Each row was made from one small tree. The marks that hang from a mark follow it in brackets, in alphabetical order. Every link used is in the known rows. Write each row's tree.
In the rows, zero is written as 128.
Known rows:
bedum[farupe]: [123 145 109 124 128 127 155 131 150 121 101 161 111 144 116 119 158  73
 132 142]
farupe[bedum]: [138 160 118 128 120 118 131 149 138 118 164 171 113 149 100 129 166 101
 134 152]
redir[timis]: [128 139 126 120 131 121 173 147 146 130 142 171 116 130  99 130 153  52
 132 138]
nefeg[timis[redir[bedum[farupe]] tigav]]: [121 159 132 103 127 128  89 151 153 133 134 169 118 166 103 142 145 177
 115 136]
redir[bedum[farupe]]: [125 145 118 113 133 127 149 141 151 121 118 150 111 153 103 131 165 121
 136 139]
tigav[timis[pado redir]]: [164 144 123 124 121 123 136 155 135 141 156 186 119 133 108 138 107 142
 115 140]
timis[nefeg pado redir[bedum] tigav]: [142 160 124 112 131 134 106 160 133 161 153 141 122 170  81 161 114 252
  97 128]
nefeg[timis[pado redir[bedum] tigav]]: [146 156 136  98 125 122 105 163 136 145 170 167 120 158  93 154 124 197
 110 137]
farupe[bedum[numol redir[timis]]]: [117 150 129  90 120 115 137 143 130 132 160 160 126 137  98 130 151 160
 126 145]
sadogel[bedum[farupe numol redir]]: [132 154 115  81 129 126 116 126 145 133 111 141 123 155 120 117 146 137
 109 143]
bedum[farupe numol]: [116 140 103  98 127 126 141 127 142 121  99 141 117 152 115 121 152  97
 129 142]
timis[pado]: [152 144 115 120 126 119 176 146 129 137 151 161 115 137 101 135 135  91
 126 142]
redir[bedum]: [133 146 122 115 133 118 153 154 140 125 157 152 113 150  94 138 168 109
 128 138]
nefeg[timis]: [138 149 122 114 124 112 142 157 146 119 164 176 111 144 118 128 159  61
 125 145]
nefeg[timis[redir tigav]]: [127 160 125 116 123 120  96 156 142 136 161 181 119 158 106 139 137 130
 104 139]
bedum[farupe numol redir[timis[tigav]]]: [ 89 147 119  81 127 123 132 121 142 142  91 150 127 141 103 125 138 144
 113 130]
redir[bedum[farupe numol]]: [117 141 113  88 131 125 137 139 144 121 113 130 117 159 104 132 160 144
 131 138]
timis[redir[bedum[farupe numol]] tigav]: [109 153 116  93 131 132  86 137 138 140 113 139 126 174  89 144 137 211
 108 132]
nefeg[timis[redir[bedum[farupe]]]]: [133 148 132 105 128 128 120 157 152 125 141 172 116 156 117 139 146 167
 127 140]

Write each row's tree:
[102 143 126  79 135 129 121 135 151 133  98 136 122 157  82 136 156 149
 127 132]
redir[bedum[farupe numol] timis[tigav]]
[134 146 128 111 129 122 156 143 138 146 138 167 120 133  81 139 132  88
 121 135]
redir[timis[pado tigav]]
[100 137 119  82 128 124 162 125 142 135  98 151 126 131 115 122 140 132
 126 134]
bedum[farupe numol redir[timis]]
[157 147 128 110 122 121 143 162 135 140 173 180 118 141 116 142 118 139
 120 144]
nefeg[timis[pado redir]]
[130 148 131  83 118 116 148 144 125 140 163 158 127 132  96 136 133 178
 128 146]
farupe[bedum[numol redir[timis[pado]]]]
[ 99 152 120  86 128 120 125 142 134 151 137 140 129 148  98 137 134 167
  97 126]
bedum[numol redir[timis[nefeg tigav]]]
[143 151 111  89 130 130 113 130 152 124 108 136 118 161 113 117 151 104
 118 148]
sadogel[bedum[farupe numol]]
[114 145 125  76 126 115 147 136 122 154 140 147 131 135  88 138 122 155
 107 131]
bedum[numol redir[timis[pado tigav]]]
[ 99 156 122 110 130 132 139 131 154 147  94 159 120 142 107 128 139 152
 110 126]
bedum[farupe redir[timis[nefeg tigav]]]
[138 152 127  79 133 125 124 147 145 144 146 139 127 149 110 129 138 156
 101 137]
sadogel[bedum[numol redir[timis[nefeg]]]]
[156 148 125 113 132 133 140 166 134 154 160 144 119 157  97 158 114 236
 111 133]
timis[nefeg pado redir[bedum]]
[133 153 124 108 129 135 116 141 137 151 118 154 121 162  85 151 121 216
 113 133]
timis[pado redir[bedum[farupe]] tigav]
[136 143 122  99 126 127 102 147 147 128 126 160 121 153 111 134 128 187
 118 136]
tigav[timis[redir[bedum[farupe numol]]]]
[141 160 115 125 127 133 109 152 131 162 145 154 123 161  91 152 106 204
  92 132]
timis[nefeg pado redir tigav]
[129 148 127  74 131 129 130 129 151 136 105 145 126 142 114 118 143 132
 116 141]
sadogel[bedum[farupe numol redir[timis]]]
[130 150 120 119 134 141 120 154 151 140 120 146 117 166 109 144 136 219
 114 132]
timis[nefeg redir[bedum[farupe]]]
[153 142 127 112 130 126 154 158 128 148 161 155 121 149  93 153 122 194
 121 137]
timis[pado redir[bedum]]
[121 141 117  95 131 132 122 143 139 133 120 141 123 162 103 140 140 195
 122 137]
timis[redir[bedum[farupe numol]]]
[140 158 120 106 129 129 130 130 152 133 113 158 117 148 120 116 151 112
 114 142]
sadogel[bedum[farupe redir]]
[167 149 129 116 126 128 119 168 141 146 162 163 118 149 104 150 106 220
 108 132]
tigav[timis[nefeg pado redir[bedum]]]
[144 144 125 101 126 120 103 158 138 130 158 162 123 152 103 140 129 174
 112 136]
tigav[timis[redir[bedum[numol]]]]
[140 137 120  86 129 133 138 143 130 144 122 136 124 155  99 147 116 224
 123 138]
timis[pado redir[bedum[farupe numol]]]
[127 161 131  99 132 133 119 128 157 142 104 163 121 145 104 120 147 120
 110 137]
sadogel[bedum[farupe redir[timis[tigav]]]]
